What can hang from each mark
z258: z73
z817: z73 z280 z394
z337: z73
z73: z36 z204 z258 z817
z394: z817
z36: z73
z204: z73 z258
z280: z394 z817

Known rows, with every way that one mark hangs from another
z394[z817[z280]]: [ -1  -8  -2 -30   4   8 -10 -19 -23 -10  -2  -7   2   5  10  -6  -8  14
  -4 -26   9]
z204[z258[z73]]: [ -2  16 -15  26  28  15   4  19  -3 -28   5  -8   0  12 -17   3 -40  -2
   6  13 -34]
z817[z394]: [-14   0  -2  -7  -5   2 -22 -15   9  -3  19  -4 -11 -14  -2  -6  29   3
  -2  14  -6]
z204[z73]: [  4 -21  14 -18   4  32  -3   5   0 -16   3   4   0  -1   5   1  24   3
   1 -25 -19]
z394[z817[z73 z280]]: [ 14  -8  -7 -36   6  23   5  -5 -16 -16  13  -8   4   6  14 -11 -12  15
  -8 -59   6]
z204[z73[z36 z258]]: [-31 -16  26 -26   8  28 -14   6  24 -71 -25  -7  17  15  -2 -27  27  22
  11   2 -51]
z337[z73[z36]]: [-25   1  46 -26  31   5  15  -2   4 -16 -16  -5   2   1  10 -19 -12  16
  11 -21 -13]
z73[z36 z204 z258 z817[z280 z394]]: [-11  10  -4  -8   1  -5 -55  -4  54 -99 -14 -37  -1  14  -9 -42  28  44
  21  -4 -56]
z817[z73 z280]: [  4  -3 -12  -6  -2  25 -14  23  -2 -11  17  -9   1  -1  14 -10 -16   4
  -3 -59  -7]
z73[z36 z204 z258]: [-25   4   8 -19   3  -9 -12  -7  32 -70 -36 -20   1  23 -15 -32  12  27
  14 -18 -38]
z337[z73[z204[z258] z817[z394]]]: [ 44   4   7  24  20  24  -3 -15  27 -29   3  -9 -21  -3  -2  -7 -15  25
  23 -35 -48]
z337[z73[z204 z258 z817]]: [ 47   5   9  21  15   3   7  -8  33 -47 -33 -17   7  13  -2 -24  -6  23
  25 -31 -50]
z337[z73[z204 z258]]: [ 16  -1  16   6   5   5   4 -15  12 -26 -33 -12  -1   9  -1 -23  -7  11
  20 -51 -41]
z817[z73[z36 z204]]: [ -2  -3   7 -41  16  13  20  13  25 -42   1  -9 -11  12  -5 -20   3  21
   3 -70  -8]
z204[z73[z36 z817[z394]] z258]: [ -5 -12  15  -5  22  51 -20   8  39 -78  13  -3  -7   5   0  -8  11  37
  15  17 -62]
z258[z73[z36 z204 z817]]: [  6  17   6 -20  46  -9  10  25  36 -75  -7 -29   2  20 -28 -17  12  27
   9  -6 -16]
z204[z73[z36 z817[z280[z394]]] z258]: [ -5  -9  14   3  20  42  -9  25  29 -91   3 -11   5  24   6 -17 -39  41
  17 -16 -58]
z204[z73[z36 z258 z817[z280 z394]]]: [-19 -14  14 -20   6  31 -54   7  43 -99  -6 -24  16   7   7 -35  45  40
  15   9 -67]
z258[z73[z36]]: [-37  15  15 -27  42 -10   8  22   9 -46  -2 -18   8  12 -16 -16   4  11
   0  15  -7]
z337[z73]: [  7  -2  26  -1  16   8  15  -6  -7   8  -8   0   1  -4  13  -6 -15   2
   7 -29 -10]
z817[z73]: [ 15  -2  -6  -8   3  19  20  17   9  -7  14   1   2   1   4  -5  -6   2
  -6 -36  -4]
z36[z73[z204 z258 z817[z280 z394]]]: [ 36  22 -12  23  -4  24 -48  -8  15 -91  -2 -16  -4   6 -11 -13  22  15
  22 -15 -69]
z337[z73[z36 z204 z817[z280[z394]]]]: [  8   4  34 -14  27  -4  14   7  27 -60 -14 -21  -5  17   8 -33 -29  40
  22 -65 -24]
z280[z394 z817[z73[z36]]]: [-13   5  14 -42  19   8  30   6  52 -68   6  -5   7  15   2 -24 -28  29
   2 -29   2]
z204[z258[z73[z36 z817]]]: [ -1  22  -3  16  49  11   8  31  28 -72   0 -19   8  21 -17  -7 -37  24
  11  38 -41]

Rows
[ 18  16 -13  15  32  -1 -16  30   9 -42   8 -28  13   8  -9  -7  -6  10
   4   8 -17]
z258[z73[z817[z280]]]
[ -1   3   2 -18  17  29  17  17  27 -52   1  -5 -15  18  -9 -14 -31  23
   8 -63 -31]
z817[z73[z36 z204[z258]]]
[-28  -2   1 -46   0  16 -36   5  22 -51  24 -23 -23  -1   2 -31  20  27
   4 -80 -17]
z817[z73[z36 z204] z280 z394]
[ 39   7   7  26   5  -2   2   0  30 -60 -25 -24   8  19   5 -36 -30  28
  27 -53 -48]
z337[z73[z204 z258 z817[z280[z394]]]]
[-27   1   9 -30   6   6  12  28  15 -51  14 -15   7  13  12 -33 -35  22
   0 -55  -5]
z817[z73[z36] z280[z394]]
[  1   9   3 -26  19  20  28   2  58 -83   4  -3 -12  25  -7 -19 -52  35
  12 -62 -21]
z280[z394 z817[z73[z36 z204[z258]]]]
[-26   1  -6 -23   3  33 -38   9  24 -59  25 -18 -28   2   0 -27 -13  29
   8 -77 -40]
z817[z73[z36 z204[z258]] z280 z394]
[ -5   0  12 -41  10   4  54  -8  26 -70 -10  -9  23  24   3 -40 -23  33
   3 -14 -11]
z280[z394[z817[z73[z36 z258]]]]
[ -5   7  28   2  24   6 -17   8  28 -71 -32 -26  24  13  14 -37 -18  35
  23  -3 -54]
z337[z73[z36 z258 z817[z280]]]
[-32   4   2 -26   2  15 -12   4  44 -64   6 -15   9   1   1 -40  27  23
   6   4 -39]
z817[z73[z36 z258] z394]
[ -3 -12  12   2  25  50 -29  24  22 -80   0 -12   3  18   6  -8 -21  36
  16 -16 -64]
z204[z73[z36 z817[z280]] z258]
[ -7  -5   1 -54   8  17  -3  -8  12 -72 -18 -22   6  23   4 -38  -4  36
   4 -71 -24]
z394[z817[z73[z36 z204 z258] z280]]
[  7   5  25  -2  22   3 -18   3  34 -79 -36 -30   9  21   4 -40 -12  40
  29 -44 -55]
z337[z73[z36 z204 z258 z817[z280]]]
[ 13   5 -11 -10   3  24  -8  -3  44 -55  -9  -7  14   8   0 -15  -5  14
   2 -18 -29]
z280[z817[z73[z258]]]
[  1  10   1  -9   6  -7 -28 -11  66 -94 -20 -27   1  15 -16 -39  38  42
  22  19 -51]
z73[z36 z204 z258 z817[z394]]
[ 30  -3  -8 -25  -2   5  53 -15  21 -54  -9  -7   7  25  -5 -34 -19  21
   6 -51 -10]
z280[z394[z817[z73[z204 z258]]]]
[ 12   5 -12  11  -1   5 -44   2  21 -30  22 -17  -2  -8   5 -10  19  19
   6  11 -17]
z73[z817[z280 z394]]
[-24  11   0  -2   5  -4 -55   3  50 -91  -8 -32  17   8   1 -41  20  38
  17  40 -51]
z73[z36 z258 z817[z280 z394]]
[ 15  -1 -11 -32   1  22 -20 -18  45 -38  20  -6 -22  -8  -6  -8  25  18
   1 -58  -9]
z280[z817[z73[z204] z394]]
[-18   4  -3 -23  -5   4   1  21  34 -87 -11 -28   5  28  -1 -52 -28  30
  15 -76 -36]
z817[z73[z36 z204 z258] z280[z394]]
[  7 -10  18  -1  29  47  -3  19  31 -76  -2  -3   2  16   0  -4 -13  34
  15   5 -58]
z204[z73[z36 z817] z258]
[ 16  19 -24  39  30  19 -17  31   9 -50   7 -21   6  14 -12   2 -46  13
  11  13 -42]
z204[z258[z73[z817[z280]]]]
[   1   11   -1   -1    4  -14  -12   11   53 -110  -26  -34   10   34
   -8  -48  -16   45   26  -20  -46]
z73[z36 z204 z258 z817[z280[z394]]]
[-15   2  -2 -24  10  29  -7   1  35 -53  22  -8 -27   3 -10 -21  -1  26
   7 -51 -36]
z817[z73[z36 z204[z258]] z394]
[-13  -1  41 -34  29   1  14  -8   9 -27 -21  -9 -13   8   2 -20  -6  23
  15 -63 -16]
z337[z73[z36 z204]]
[ 45  26  -2  31  11  23  -2   6  14 -77 -15  -1  21  10  -6  -4   0   6
  16  35 -60]
z36[z73[z258 z817]]
[ 25   8 -11  21  -1  -7   0  17  19 -39   9 -15   9  10   7 -15 -27  20
   8  -3 -10]
z73[z817[z280[z394]]]
